Known rows, with every way that one mark hangs from another
Q551[Q243[Q705]]: [ 1.55 -0.05  1.03  0.14 -3.32  0.72  0.16  0.01  1.71  0.45  0.73 -0.98
  3.31  2.47  0.66 -0.23  0.95  2.48  0.76  1.19  1.55  0.18]
Q551[Q243[Q51] Q611]: [ 0.00  0.10  1.14  1.15 -4.22 -1.70 -0.65 -0.22  1.85  0.05 -0.40 -0.95
  3.42  1.85  0.94 -1.19 -2.36  4.05  0.65  1.64 -0.69  0.01]
Q243[Q51 Q551]: [ 0.84  1.42  1.48 -1.01 -2.34  3.01 -0.98 -0.56  1.93  0.57  3.81 -0.83
  2.24  1.27 -0.38 -0.46  3.79  2.31 -0.21  1.89  0.93  1.55]
Q551[Q243[Q51 Q705[Q995]] Q611]: [ 0.67 -0.19  0.61  0.61 -3.20 -0.24 -1.23  0.05  1.95  0.29  1.43 -1.28
  2.48  0.92  2.23 -0.47 -3.20  4.60  1.23  0.89 -0.09 -0.18]
Q611[Q551[Q243[Q51 Q705]]]: [ 0.04  0.23  1.78  0.49 -3.31  2.36 -0.57 -0.39  2.36  0.18  2.26 -0.98
  2.37  2.73  0.73  0.21 -0.49  2.52  1.15  1.21 -0.26  0.24]
Q51[Q243[Q705[Q611[Q551] Q995]]]: [ 1.51 -0.88 -0.30 -0.41 -0.97  2.33 -0.52 -1.41  1.66  0.91  2.18 -1.36
  1.99  2.88  2.27 -2.07  3.45  3.55  1.79  0.96  1.04  0.05]
Q611[Q551[Q243[Q51]] Q705[Q995]]: [-0.83  0.80  0.73  0.53 -0.92  1.47 -0.59  0.10  1.80 -0.32  2.85 -1.46
  1.21  0.86  1.29 -0.59 -3.11  3.59  2.27  0.95 -1.49 -2.63]
Q611[Q551]: [ 1.21  0.91  1.70  0.89 -2.58  2.59  0.49 -1.03  2.31  0.15  2.41 -0.78
  2.97  3.31 -0.17 -1.94  2.06  2.63  1.01  1.81 -0.15  1.44]
Q705[Q243[Q51] Q611[Q551]]: [-0.82  1.01  1.21 -0.50  0.06 -0.59  0.58 -2.42  2.30  0.11  2.02 -1.37
  2.13  2.54  1.45 -2.29  4.32  4.93  1.77  1.52 -0.50  0.66]
Q611[Q705[Q243[Q551] Q995[Q51]]]: [ 1.23  1.28  0.36 -0.67 -0.08  1.66  0.09 -2.69  2.22 -0.18  2.47 -2.06
  0.37 -0.49  0.64 -0.92 -0.68  3.20  2.01  0.14  1.20 -0.79]
Q551[Q243[Q51[Q995]] Q611]: [-0.79 -0.89  0.35  1.36 -3.99 -2.54 -0.68  0.19  1.92  0.48 -0.70 -0.57
  3.19  1.68  0.58 -1.51 -2.03  3.88  0.89  1.73 -1.29 -0.34]
Q705[Q243 Q611 Q995[Q51]]: [ 0.08  1.18  0.29 -0.64  0.84 -2.09  0.94 -2.80  1.84 -0.10  1.19 -2.03
  2.35  0.25  1.76 -3.47  2.68  5.69  2.32  0.57  1.24  1.47]
Q995[Q51[Q243[Q551 Q705]]]: [ 2.20 -0.16  0.74 -0.26 -4.47  3.87 -1.20 -3.02  2.29  0.71  1.20 -1.34
  1.80  1.88 -0.05 -0.11  1.92  0.64  0.26  0.41  2.69  2.31]
Q611[Q705[Q243[Q51[Q995] Q551]]]: [ 0.12  0.65 -0.10 -0.98 -0.91  0.66 -0.37 -1.65  2.20  0.72  2.64 -1.06
  0.66  0.62  0.05 -0.27  2.64  2.34  1.26  1.33  0.18 -1.38]
Q551[Q243 Q611[Q705]]: [ 1.24 -0.62  0.26  2.01 -3.57 -1.41  0.20 -0.67  1.89 -0.27 -0.54 -1.26
  2.47  2.55  0.95 -1.47 -4.47  3.54  1.49  1.17 -0.37 -2.09]
Q243[Q51]: [ 0.31  2.07  1.32 -0.27 -3.14  0.97 -0.85 -0.93  1.64  0.48  2.82 -0.65
  3.63  1.42  0.13 -1.21  4.83  2.72  0.08  2.18  0.68  2.39]
Q611[Q705[Q243[Q51]]]: [ 0.38  2.10  0.49 -0.58 -1.67 -0.16 -0.25 -2.31  1.87  0.19  2.02 -1.27
  1.96  0.89  0.72 -0.61  3.20  2.80  1.25  1.45  0.43 -0.23]
Q51[Q243[Q705[Q611]] Q995]: [ 0.97 -1.93 -1.36 -0.23 -2.48  0.01 -0.52 -1.52  1.50  1.69  0.76 -0.59
  2.68  3.08  1.11 -2.16  6.22  2.42  1.09  1.50  1.62  0.72]
Q705[Q243 Q611[Q551]]: [ 0.43  0.31  0.99 -0.15  0.41 -0.77  1.62 -2.32  2.27  0.06  1.22 -1.44
  2.35  3.39  1.24 -3.07  3.79  4.92  2.04  1.43  0.08  0.30]
Q51[Q243]: [ 1.69  0.45  0.43 -0.51 -3.70  0.79 -0.44 -1.44  1.17  1.02 -0.34 -0.73
  3.81  2.58  0.37 -1.79  4.96  1.83  0.21  1.86  1.37  1.15]

Rows
[ 1.74 -0.75  0.19 -0.18 -3.22  2.85 -0.86 -3.19  2.24  0.56  1.65 -1.52
  1.60  2.34  0.51 -1.08  2.90  1.71  0.69  0.37  2.76  1.93]
Q995[Q51[Q243[Q551 Q705[Q611]]]]
[ 0.91  0.10  0.55  0.96 -0.70  2.61 -0.07 -2.25  2.57 -0.09  4.45 -1.70
  1.52  1.98  1.59 -2.25  0.84  4.22  2.25  0.34  1.19  2.15]
Q243[Q705[Q611[Q551] Q995[Q51]]]
[-0.82  0.77  0.33  0.33 -1.28  0.57 -0.05 -2.16  2.57  0.31  2.35 -1.05
  1.00  1.66  0.42 -0.80  1.30  2.72  2.10  1.30 -1.41 -1.25]
Q611[Q551 Q705[Q243[Q51[Q995]]]]
[-0.13  0.24  0.07  1.20 -2.43 -1.35 -1.02 -0.14  1.63 -0.24  1.14 -1.44
  1.92  0.44  1.89 -1.04 -4.71  4.56  1.75  1.03 -1.15 -2.16]
Q551[Q243[Q51] Q611[Q705[Q995]]]
[ 1.99  0.06  0.30  1.37 -2.09  2.54 -0.59 -2.00  2.58 -0.29  3.00 -1.70
  0.57  0.79  0.43 -1.56 -4.04  3.32  1.42  0.45  0.62 -0.19]
Q243[Q551[Q611[Q705[Q995[Q51]]]]]
[ 0.66  2.06  0.95 -0.77 -0.80 -0.74  0.44 -2.51  1.94  0.01  0.78 -1.81
  2.64 -0.39  0.94 -2.06  1.45  4.15  1.75  0.61  1.20  1.78]
Q705[Q243 Q995[Q51]]
[ 0.96  1.03  0.48  1.02 -0.59  2.82  0.08 -0.87  2.06 -0.15  4.05 -1.36
  1.30  1.71  0.93 -1.79 -0.75  3.36  2.21  1.11 -0.50 -1.25]
Q611[Q551 Q705[Q995]]
[ 0.05  0.71  0.82 -1.89  0.49 -0.30  0.29 -1.84  1.94  0.48  2.38 -1.43
  1.69  1.51  1.03 -1.70  5.48  4.44  0.93  1.47  0.83  0.49]
Q705[Q243[Q51 Q551] Q611]
[ 0.25  0.21  0.58  0.95 -0.75  1.45  0.31  0.06  1.80 -0.34  2.06 -1.51
  1.40  1.65  1.05 -1.24 -3.60  3.60  2.50  0.81 -1.07 -2.90]
Q611[Q551[Q243] Q705[Q995]]
[-0.28  0.45  0.79  1.58 -1.70  1.40  0.09 -1.14  2.24 -0.78  1.63 -1.80
  1.10  0.99  0.70 -1.16 -5.26  3.20  2.67  0.14 -0.66 -1.75]
Q611[Q551[Q243] Q705[Q995[Q51]]]
[ 0.39 -0.61  0.37  0.44 -2.98  1.26 -1.16 -0.57  2.39  0.87  2.88 -0.53
  1.71  1.45 -0.20 -1.37  0.57  3.11  0.29  1.87 -0.63  0.74]
Q243[Q51[Q995] Q551[Q611]]
[ 1.83 -0.33  0.23 -0.35 -0.22  3.42 -0.35 -1.73  2.34  0.25  4.88 -1.81
  0.81  1.05  1.14 -1.58  1.53  3.86  1.47  0.25  2.56  1.54]
Q243[Q551 Q705[Q611 Q995[Q51]]]
[ 1.76  0.42  0.58  0.36 -5.00  2.07 -1.04 -3.23  2.06  0.63  0.39 -1.18
  2.95  1.90  0.35 -0.71  2.69  1.00  0.51  0.62  2.49  2.95]
Q995[Q51[Q243[Q705]]]
[-0.44 -0.33  0.35 -0.12 -3.54 -0.13 -0.84  0.37  1.75  0.97  1.29 -0.56
  2.90  1.49  0.52  0.10  1.86  2.37  0.77  1.50  0.45  0.31]
Q551[Q243[Q51[Q995] Q705]]
[-0.11 -0.12  0.23  0.58 -0.76  1.05 -0.15 -2.48  1.90  0.02  1.43 -1.70
  2.09  1.76  1.56 -3.48  0.92  4.30  2.23  0.54  0.27  1.24]
Q705[Q611[Q551] Q995[Q51[Q243]]]
[ 1.02  1.71  0.64 -0.80 -2.08  2.55 -1.49 -0.62  1.71  0.76  4.84 -1.01
  2.57  0.29  1.48 -0.31  3.76  3.37  0.79  1.39  1.22  2.15]
Q243[Q51 Q705[Q995]]
[ 2.50 -0.85  0.56  0.79 -5.08  3.08 -1.33 -3.39  2.66  0.53  0.49 -1.44
  1.56  2.17  0.37 -0.56 -0.81  1.40  0.43  0.28  2.01  2.01]
Q995[Q51[Q243[Q551[Q611] Q705]]]
[-1.39 -0.19  1.20  0.75 -2.83  0.45 -0.21  0.31  2.11  0.43  0.92 -0.56
  2.75  2.22 -0.04 -1.07 -0.19  2.89  1.34  1.70 -1.56 -0.39]
Q611[Q551[Q243[Q51[Q995]]]]
[ 1.33  0.12  0.64 -1.41  0.83 -0.23  1.27 -1.75  1.97  0.47  1.57 -1.52
  1.84  2.34  0.85 -2.41  4.90  4.54  1.20  1.40  1.40  0.02]
Q705[Q243[Q551] Q611]
[ 2.16  0.03  0.99  0.20 -3.68  3.80 -1.60 -1.43  2.71  0.64  4.14 -0.98
  1.25  1.99  0.74  0.27  0.31  2.72  0.10  1.24  1.02  1.55]
Q243[Q51 Q551[Q611] Q705]
[ 0.43  0.01  0.93  1.46 -2.28  1.37  0.53 -0.50  2.10 -0.37  1.37 -1.22
  1.73  2.95  0.29 -0.91 -2.43  2.41  1.92  1.10 -0.74 -2.36]
Q611[Q551[Q243] Q705]
[-1.22  0.09  0.59 -0.02 -3.13 -1.54 -0.46  0.67  1.41  0.72  0.18 -0.45
  3.54  1.14 -0.03 -1.03  1.77  2.87  0.71  1.93 -0.37  0.02]
Q551[Q243[Q51[Q995]]]
[-0.33  0.05  0.26 -0.66 -0.81 -0.31 -0.70  0.25  1.35  0.40  2.74 -1.33
  2.59  0.97  2.29 -0.99  1.64  4.75  1.51  1.07  0.83 -0.17]
Q551[Q243[Q51 Q705[Q611 Q995]]]
[ 1.51 -2.57 -1.22 -0.84 -1.71  1.90 -0.69 -1.14  1.76  1.79  1.73 -0.72
  1.43  2.95  0.69 -1.52  5.41  2.00  0.86  1.26  1.84 -0.14]
Q51[Q243[Q551 Q705[Q611]] Q995]
[ 1.67 -0.06  0.35  0.30 -2.89  1.85 -1.06 -2.04  1.97  0.32  0.63 -1.60
  1.88  0.53  0.87 -2.05 -1.87  3.22  1.01  0.47  0.95  1.18]
Q705[Q995[Q51[Q243[Q551[Q611]]]]]
[ 0.50  0.96  0.08 -0.72 -0.50  1.34 -1.12 -0.89  1.62  0.65  5.33 -1.22
  2.30  0.87  2.22 -1.52  4.98  4.68  1.29  1.33  1.39  1.84]
Q243[Q51 Q705[Q611 Q995]]
[ 0.95  0.98  0.85 -1.39 -0.34  0.47 -0.56 -1.22  2.14  0.44  2.22 -1.65
  1.35 -0.27  1.65 -1.20 -0.19  5.12  1.22  1.11 -0.23 -0.25]
Q705[Q243[Q51 Q551[Q611]] Q995]
